Every row comes from one small tree of marks. Brackets hold a mark, then the marks that hang from it, in alphabetical order. Every link used is in the known rows. Which tree was each row made from?
Known rows:
{R H K {N {E {M W}}}}: [ 17  -7   7   3 -18   2  -4  12  -4  42  19  -6 -30 -14  -8 -37   5  19
 -12  10  38 -13   9]
{L {G {R H}}}: [ -7  -8  10  14  19  35   6  -9  -7  24  -3  -9  19  32 -14  50 -13 -34
  -1 -21 -10 -12  18]
{R G}: [-34 -15   7 -20  18  53  -9   0   1 -10  -1 -13  53  14 -19  13 -28  -5
  22  -3  13  -6   4]
{V R}: [-51 -19 -15   7  25  48   1  11  -6 -15 -32 -12  13  33 -17  31 -13 -11
  12   1 -36  -5   9]
{V {R G H} {W M}}: [-36  -3  28  23 -20  -4  13  -1  37  14   5   4  14  28  17   8 -16  -1
  -1  10 -20 -18   5]
{G {E M}}: [ -1  -1 -23  15  19  49 -19 -16 -34  -9 -10 -14  46 -16   9   6   8  -9
  26  -7 -34  25   9]
{J E R}: [-38  13 -45  -6  43  16 -11   7   0 -22 -41   0  24   7 -17   6   4  -4
  14   1 -28 -13 -20]
{P R}: [-27  -7 -17   0  20  49  -1  -3 -37 -28 -36  -1  16  21 -21  30 -11  -9
  17  -5 -14  -2  15]
{J {E M} R}: [-26  24 -43  13  25  13 -13   0 -23 -35 -50  -3  30  -2   3  -3   9  -4
  19  11 -31 -11 -23]
{N {E {M W}}}: [-16   3 -20  25  -3  30 -16   7  -1   3 -25  -8  28 -16   8  -6   4  -2
  21   3 -36 -14   4]
{J {E {M W}} {R G H}}: [ -6  28  -1  13 -17 -24   5  -1  23  -7 -19  13  16   2  13  -3  -6  -7
  -2   5   2 -30 -14]
{P E {R G H}}: [ 10  11   6 -17 -17 -17  -9 -25 -25  -4   0   9   3   8 -18  28  -7  17
  14  -8  14   6  14]
{N E}: [-28  -9 -26   2  34  42 -27   5  -5  12 -14 -18  29  -3 -23   3   0  11
  29   3 -24  -1  -1]
{J {E {M W}} {R G H K N}}: [ 13  19   7 -13 -23 -45  11  15  26  -3   1  11 -22  -9   6 -32  -2  11
 -21   9  41 -26 -19]
{R {G E} H K}: [  2 -12  21 -38   0  19 -15   8  25  26  38  -7  13   0 -18  -2 -15   4
  14 -12  48  13  16]
{V {R G K {N E}} {W M}}: [-22  -8  16  -6 -14 -43   4  33  57  -6   9  -3 -18 -12  16 -30   1  30
  -1  17 -21  -5 -16]
{W M}: [-41  -2  -7  19  27  75 -17 -21 -14  -9 -28  -6  58  10  -3  -9  -5  -7
  23  -5  -9   0   8]
{G {E M} {R H N}}: [ 41 -12   9  31   9  14   3 -43 -37  11  18  11  -9  -8  12  19  15 -17
  -1   1 -19  32  22]
{L {G E {R K}}}: [  0  -7  -6 -15  25  20  -6  15  21  -4  -2 -10  17  -3  -2  40   3 -32
  10 -35 -30  16  13]
{J {E M}}: [-21  17 -37   8  22  38 -25 -13 -37 -10 -31 -16  47 -10  -2  -9   4   7
  26   6 -29  -4  -8]
{L G {J E {R K N}}}: [-12  17 -41 -26  34 -21   0  25 -19  -1 -17 -27 -16  14 -20 -10  14   0
 -33 -22  -7 -11 -48]
{J {E {M W}} {R N}}: [ -7  18 -33  16  10 -14  10   0  -9 -22 -36   8   3 -14  11 -18  11  -1
 -15   9 -26 -20 -22]
{J {R G}}: [-39  -8  -2 -13  22  30   3  10  10 -32 -21  -1  35  21 -15  19 -23 -15
  14   2   8 -13 -10]
{J {E M} {R H K}}: [-14  24 -26  -3   4   1 -13  12 -12  -7 -28   0  -5   6  -6 -19   7   3
   9  12  21 -17 -13]

Which tree is each row?
[ 14  -2  16  -9 -10 -27  -1  17   7   0  12  -2 -26  -6  -7 -24  -3  22
  -1  22  53  -6 -15]  {J {R G H K {N {E M}}}}
[ 26  15   3  -4 -38 -37   8 -21 -30 -36 -13  13   0 -24  15   4   3  15
  -5  -2  -9   4   5]  {P {E {M W}} {R G N}}
[  9  -9   0  -5  19  -5   8 -19 -23  14  23  -3 -15  22 -12   3   4  -8
 -26  -8  13  13 -21]  {L {J {R {G E} H N}}}
[ 24  -3  21 -11 -23 -28  18  11  25   0  21  14 -22 -11  11 -17  -3  -5
 -21  -1  43  -1   0]  {J {R {G {E {M W}}} H K N}}
[  5 -21  18   0  -8 -40  22   4  26  32  45  -1 -23   6   7  14  -6  12
 -22   8 -26   6   5]  {V {R {G E} H N} W}
[ 26 -25  11 -13  18  13   1 -13   4  21  32  13 -31  -4 -14  13   9 -15
  -6 -10  12  27  26]  {G E {R H K N}}
[ 43  -1  26 -13 -20 -22   5  -6 -22  -8  22   2 -27 -11  -1  -3  -1  19
  -2   2  41  24  12]  {P {R {G {E M}} H K N}}
[ -5  26  -5   9   1 -14  -7 -10  -5 -12 -18   2  22   6   3  -3  -5   6
  12  14   9 -15 -20]  {J {E M} {R G H}}
[ 39 -14  11   7   0  11   0 -20 -20   8  22  12 -25 -12   8   3  15 -15
  -2  -1   9  30  24]  {G {E M} {R H K N}}
[  2  -9  32  -2 -21 -44  15  12  50  20  38   6 -27  -4  21 -19   3  18
 -18   5  -2  10   3]  {V {R {G E} H K N} {W M}}
[ -8   2 -30  -1  34  31 -12  -5 -31  20   1 -36  32  14  -7  24  10 -22
  -9 -41 -43  18 -15]  {L {G E} J}
[-16  -5  10 -10 -23  -4   5  29  47 -28  -9  -1   3  -4  19  12  -9 -11
  10 -10 -23   4   9]  {V {R {G {E {M W}}} K}}
[ -8 -18 -10 -21  26  40 -11   5  18 -16  -3  11   6  -5  -8  28   5 -33
  23 -19 -24  25  23]  {G E {R K}}
[ 18 -10   3  -1  -2  10 -15   5 -28  36  20 -17 -25 -11 -16 -37   6  32
   1  19  45   1   4]  {R H K {N {E M}}}
[ 23   1 -11  -5  -1 -14  -2 -32 -59  12   3   7 -28   2 -24  13  11  25
  -8  -1  10  13  16]  {P E {R H N}}
[ -9  -9  15  14  -1 -32  15  -2  36  -7  16   2  10 -12  30  -4   4  11
  -8   4 -52  15  -7]  {V {R {G E} N} {W M}}
[ 45  -1  22  12 -10 -18   7 -29 -38  -5  18   3  -9  -7   4  11   0  17
  -2   2  14  26  11]  {P {R {G {E M}} H N}}
[  0   7  -3 -11  -8   5  -3   2 -18  -7   5  -5  -8  19   2  -7   3 -18
  -5  -8  24   8 -17]  {L {J {R {G {E M}} H K}}}
[-14  -8   8  16 -12 -31   6  21  33  34  13   0 -44   3   7 -30  12  27
 -14  19 -13 -10  -1]  {V {R H K {N E}} {W M}}
[ -2   6   2 -37  14 -33   0  15  22   4  12   3 -21   1 -24 -22  -6  23
 -12  10  53 -13 -22]  {J E {R G H K N}}
[ 21 -13  17  11 -17  -1   5   2  12  19   8  16 -41  -6   1  -6   7 -11
  -8   5  11  -9  19]  {G {R H K {N {E {M W}}}}}
[  4   5  15 -10 -26 -11   8  18  38  -6   5  13  -2  -2  12  -3  -7 -19
  -1  -7  31  -8   5]  {J {R {G {E {M W}}} H K}}
[ -3  18  -8 -22 -11 -37   8  25  28 -34 -17   8  -4 -21  11 -32  -2   8
 -11   7  17 -21 -27]  {J {E {M W}} {R G K N}}
[ 10   8   6   7 -19   1   7  -6   2 -38 -17  10  23 -12  19  26  -5 -13
  14 -14 -29   9  11]  {P {R {G {E {M W}}}}}
[ 23 -14  13   8   0   7  -7  -5 -12  15   9   5 -36  -3  -8  -5   8   1
   4  14  18   4  14]  {G {R H K {N {E M}}}}
[ 27   0  19  14 -13 -24  21 -12  11   3  18  14  -6  -7  15   0  -1  -7
 -21   1  15   1  -2]  {J {R {G {E {M W}}} H N}}
[ 35  -8  33 -18 -28 -11   6   1  16  27  47   0 -11 -21   8 -26  -6   9
 -16  -6  51   8  13]  {R {G {E {M W}}} H K N}
[ 28   3   3  33 -18 -14  10 -11 -29  12  -9   8 -34  -3  -2   1  10  15
 -13   9  -4  -8  12]  {P {R H {N {E {M W}}}}}
[-11  27 -14  11 -14 -13   5  -9  -9   0 -19   4   2  21   9  -7   2 -18
 -17  -5  -8 -25 -30]  {L {J {E {M W}} {R G H}}}
[ -4  -3  12  17 -27 -24  11   5  17  14  20  -3   1   9  27  19  -6  -3
   1  11 -42   2   8]  {V {R {G {E M}} H} W}
